What can hang from each mark
j_564: j_60
j_84: j_162 j_771
j_162: j_95
j_771: j_84 j_95 j_189 j_355
j_60: j_28 j_84 j_355 j_564
j_355: j_60

Every row comes from one small tree of marks. The marks that hang from a mark follow it in brackets, in the order of their numbers. Every link used is in the known rows. Which tree was each row made from?
Known rows
j_771[j_84[j_162] j_95 j_355[j_60[j_564]]]: [ 0.16  0.45  0.31  3.01  0.29  4.57  2.90 -5.77 -1.17  1.57  0.84  0.97
 -0.38  2.88 -0.80  1.01 -2.41]
j_771[j_95 j_189 j_355[j_60[j_28 j_84[j_162]]]]: [ 0.16  0.67  0.16  4.05 -0.21  5.08  3.42 -3.77 -0.67  0.28  1.51 -0.46
 -0.39  4.69 -1.89  1.24 -2.12]
j_564[j_60[j_28 j_84[j_162[j_95] j_771[j_355]]]]: [-1.21  2.96 -1.39  2.66  1.37  0.82  1.56 -4.19 -0.16  1.53  0.61 -0.13
 -2.51  5.17 -3.33  2.29 -0.31]
j_60[j_28 j_84[j_771[j_95 j_189]] j_355 j_564]: [-2.02  2.00 -1.89 -0.67 -1.34  3.00  1.01 -3.49 -2.08 -0.84  2.81  0.29
 -1.59  2.05 -0.59 -0.77 -1.29]
j_355[j_60[j_564]]: [ 0.83  2.08 -0.48  2.55 -0.57  1.72  1.46 -2.05 -2.18  0.15  2.07 -0.11
  0.53  1.84  0.34  0.31 -0.75]
j_60[j_84 j_355]: [-0.55  2.67 -1.00  0.50 -1.14  1.55  0.49 -1.59 -2.40 -0.70  1.57 -1.27
 -0.29  3.24 -1.40 -1.21  0.39]
j_355[j_60[j_84[j_162 j_771[j_189]] j_564]]: [ 0.26  2.66 -0.13  1.92 -0.46  3.20  1.30 -2.78 -0.48 -0.38  1.86  0.13
 -1.92  4.98  0.49  1.25 -1.92]
j_355[j_60[j_28 j_84[j_162 j_771] j_564]]: [ 0.29  3.23 -1.44  1.82 -0.69  1.04  1.47 -2.62 -1.50 -0.45  2.79 -0.47
 -1.98  4.91 -0.25 -0.10 -1.06]
j_564[j_60[j_84]]: [ 0.69  3.28 -0.27  2.45 -0.07  1.04  0.87 -1.74 -2.32  0.67  0.99 -0.32
  0.34  3.73 -1.87  0.95 -0.09]
j_771[j_189 j_355[j_60[j_28 j_84]]]: [ 0.59  1.55 -0.78  3.93 -0.94  5.01  2.21 -2.42 -1.34 -0.47  1.34 -0.96
  0.51  3.92 -0.96  1.03 -1.68]
j_84[j_162[j_95] j_771[j_189 j_355[j_60[j_28]]]]: [-1.04  0.80 -0.96  3.91  1.20  3.33  2.22 -4.70  1.17  0.31  0.22 -0.33
 -2.46  4.35 -1.58  2.96 -2.21]
j_564[j_60]: [ 0.76  2.28 -0.19  3.03  0.67  0.45  0.62 -2.67 -1.85  1.07  0.49 -0.05
  0.10  2.39 -1.54  1.99 -0.61]
j_355[j_60[j_28 j_84[j_771[j_95]] j_564]]: [-0.41  3.09 -1.07  1.35 -0.55  2.54  2.35 -3.00 -2.52 -0.25  2.65  0.23
 -0.30  3.03 -0.46 -0.87 -1.43]
j_60[j_84[j_162 j_771]]: [-0.19  2.86  0.36  0.73  0.57  1.56  0.49 -3.70 -0.62 -0.33  0.37 -0.23
 -2.55  5.64 -0.66  0.93 -0.79]
j_60[j_28 j_84[j_162 j_771] j_355 j_564]: [-1.23  2.91 -2.48 -0.54 -1.11  0.28  0.14 -3.08 -1.76 -0.72  3.13 -0.60
 -2.96  3.90 -0.62 -1.00 -0.05]
j_84[j_771[j_95 j_189 j_355[j_60]]]: [-0.11  0.75  1.36  3.23  1.85  5.91  2.44 -5.59 -0.06  0.42 -0.48  0.61
 -0.14  2.97 -0.62  2.58 -3.21]
j_771[j_84 j_189 j_355]: [-0.11  0.04 -0.02  2.39  0.05  5.89  0.84 -5.42 -0.43  0.30 -1.32  0.80
 -0.50  2.68 -0.18  2.34 -2.78]
j_771[j_84[j_162] j_95 j_189 j_355[j_60[j_564]]]: [ 0.09 -0.37  0.40  3.33 -0.06  6.03  2.92 -5.86 -0.46  1.34  0.68  1.27
 -0.56  2.82 -0.34  2.00 -3.20]
j_771[j_84[j_162] j_95 j_189 j_355]: [-0.60 -0.92  0.92  2.63  0.63  5.93  2.07 -6.75  0.09  1.06 -1.10  1.15
 -1.53  3.45 -1.03  2.60 -3.06]

Which tree is each row?
[-0.02  2.80 -2.26  2.50 -0.91 -0.72  0.76 -1.67 -2.14  0.33  2.48 -1.51
 -1.51  4.38 -3.10 -0.05  0.38]	j_564[j_60[j_28 j_84[j_162] j_355]]
[-0.17  0.17  0.35  3.90  1.54  4.70  2.75 -5.99  0.43  0.31  0.39  0.22
 -1.82  4.02 -1.14  2.65 -3.40]	j_84[j_162 j_771[j_95 j_189 j_355[j_60[j_28]]]]
[-1.67  1.44 -1.11  0.44 -0.36  2.82  1.28 -4.05 -0.67 -0.82  1.59 -0.44
 -2.87  4.31 -1.83  0.14 -1.53]	j_60[j_28 j_84[j_162 j_771[j_95 j_189]] j_355]
[-0.66  0.05 -0.31  4.14  0.42  5.08  2.40 -4.64  0.87  1.05 -0.63  0.16
 -1.24  4.17 -1.76  2.70 -2.42]	j_771[j_84[j_162[j_95]] j_189 j_355[j_60]]
[-0.46 -0.15  1.27  2.49  0.79  5.29  2.08 -5.23 -0.62  0.59 -0.25  0.83
  0.02  1.98 -0.70  2.43 -2.03]	j_771[j_95 j_189 j_355]
[-0.09  2.35 -1.02  2.83  0.67  3.59  0.84 -4.04 -0.79  0.45  0.36  0.30
 -1.14  4.13 -1.57  2.64 -1.95]	j_564[j_60[j_28 j_84[j_771[j_189 j_355]]]]
[-0.33  2.31 -0.21  2.67  1.60  2.12  2.09 -5.37 -0.91  1.49  0.84  0.30
 -1.82  4.87 -2.77  2.03 -1.43]	j_564[j_60[j_28 j_84[j_162 j_771[j_95 j_355]]]]
[ 0.29  2.81  0.11  2.34 -0.03  4.16  1.23 -2.36 -0.76 -0.88  0.44 -0.30
 -0.51  4.72 -0.25  1.05 -2.18]	j_355[j_60[j_84[j_771[j_189]]]]
[-0.67  2.74 -2.12  2.51 -1.49  0.55  2.59 -1.09 -1.74  0.04  3.30 -0.83
 -1.21  4.02 -1.54 -0.49  0.52]	j_355[j_60[j_28 j_84[j_162[j_95]] j_564]]
[-0.64  2.68 -1.46  0.39 -0.25  2.85  0.77 -4.29 -1.90 -0.19  1.72  0.40
 -1.28  3.12  0.07  0.36 -0.75]	j_60[j_28 j_84[j_771[j_355]] j_564]
[-0.70  1.90 -0.34  2.61  0.99  4.24  1.81 -4.98 -1.00  1.02  0.34  0.78
 -0.73  3.59 -2.10  2.52 -2.29]	j_564[j_60[j_28 j_84[j_771[j_95 j_189 j_355]]]]
[-0.19  3.07 -2.53  2.12 -1.08 -0.02  0.59 -1.23 -2.93  0.08  2.48 -1.39
 -0.19  3.13 -2.86 -0.66  0.44]	j_564[j_60[j_28 j_84 j_355]]
[-0.53 -0.31  0.62  1.99 -0.06  4.54  1.64 -5.48 -0.37  0.48 -0.69  0.99
 -1.70  3.45 -0.96  1.91 -2.93]	j_771[j_84[j_162] j_95 j_189]
[-0.42  3.40 -2.12  1.69  0.19 -0.53  0.22 -2.87 -1.49  0.21  1.95 -1.16
 -2.56  4.97 -2.83  0.39 -0.35]	j_564[j_60[j_28 j_84[j_162 j_771] j_355]]
[-0.60  2.42 -2.26  0.79 -1.63  1.04  0.60 -1.45 -2.79 -1.14  2.32 -1.58
 -0.55  3.10 -1.77 -1.58  0.32]	j_60[j_28 j_84 j_355]
[ 0.84  2.71 -1.33  3.21 -1.17  2.00  1.82 -1.10 -2.59 -0.87  1.82 -1.35
  0.55  3.91 -1.26 -0.75 -0.59]	j_355[j_60[j_28 j_84]]
[ 0.15  3.67 -1.43  1.98  0.31  0.67  0.39 -2.75 -2.03  0.30  1.04 -0.29
 -1.09  4.13 -1.83  1.02 -0.89]	j_564[j_60[j_28 j_84[j_771]]]
[ 0.91  2.46 -0.99  3.48 -1.01  1.41  1.99 -1.70 -1.69 -0.50  2.07 -1.47
 -0.68  5.33 -1.50 -0.15 -0.57]	j_355[j_60[j_28 j_84[j_162]]]
[ 0.52  1.17 -1.99  3.14 -0.97  3.98  1.88 -4.30 -2.16  0.48  1.39  0.35
  0.37  1.99 -0.19  0.39 -2.08]	j_771[j_84 j_355[j_60[j_28 j_564]]]
[ 0.82  2.89 -0.33  2.38 -1.08  1.50  1.81 -1.65 -1.90  0.06  2.69 -0.60
 -0.52  4.42 -0.24 -0.12 -0.27]	j_355[j_60[j_84[j_162] j_564]]
[-0.03  2.03 -2.42  2.59 -0.36 -0.50  0.33 -2.18 -2.51  0.35  1.86 -1.10
 -0.38  1.73 -2.55  0.37 -0.12]	j_564[j_60[j_28 j_355]]
[ 0.02  0.31 -0.93  3.32 -0.34  4.02  3.07 -5.74 -1.58  1.14  1.52  0.64
 -0.62  2.70 -1.07  0.65 -2.50]	j_771[j_84[j_162] j_95 j_355[j_60[j_28 j_564]]]
[-0.67  1.45  0.13  3.80  0.12  4.23  2.85 -2.67  0.44  0.54  0.80 -0.61
 -0.89  5.17 -1.99  1.94 -0.89]	j_771[j_189 j_355[j_60[j_84[j_162[j_95]]]]]
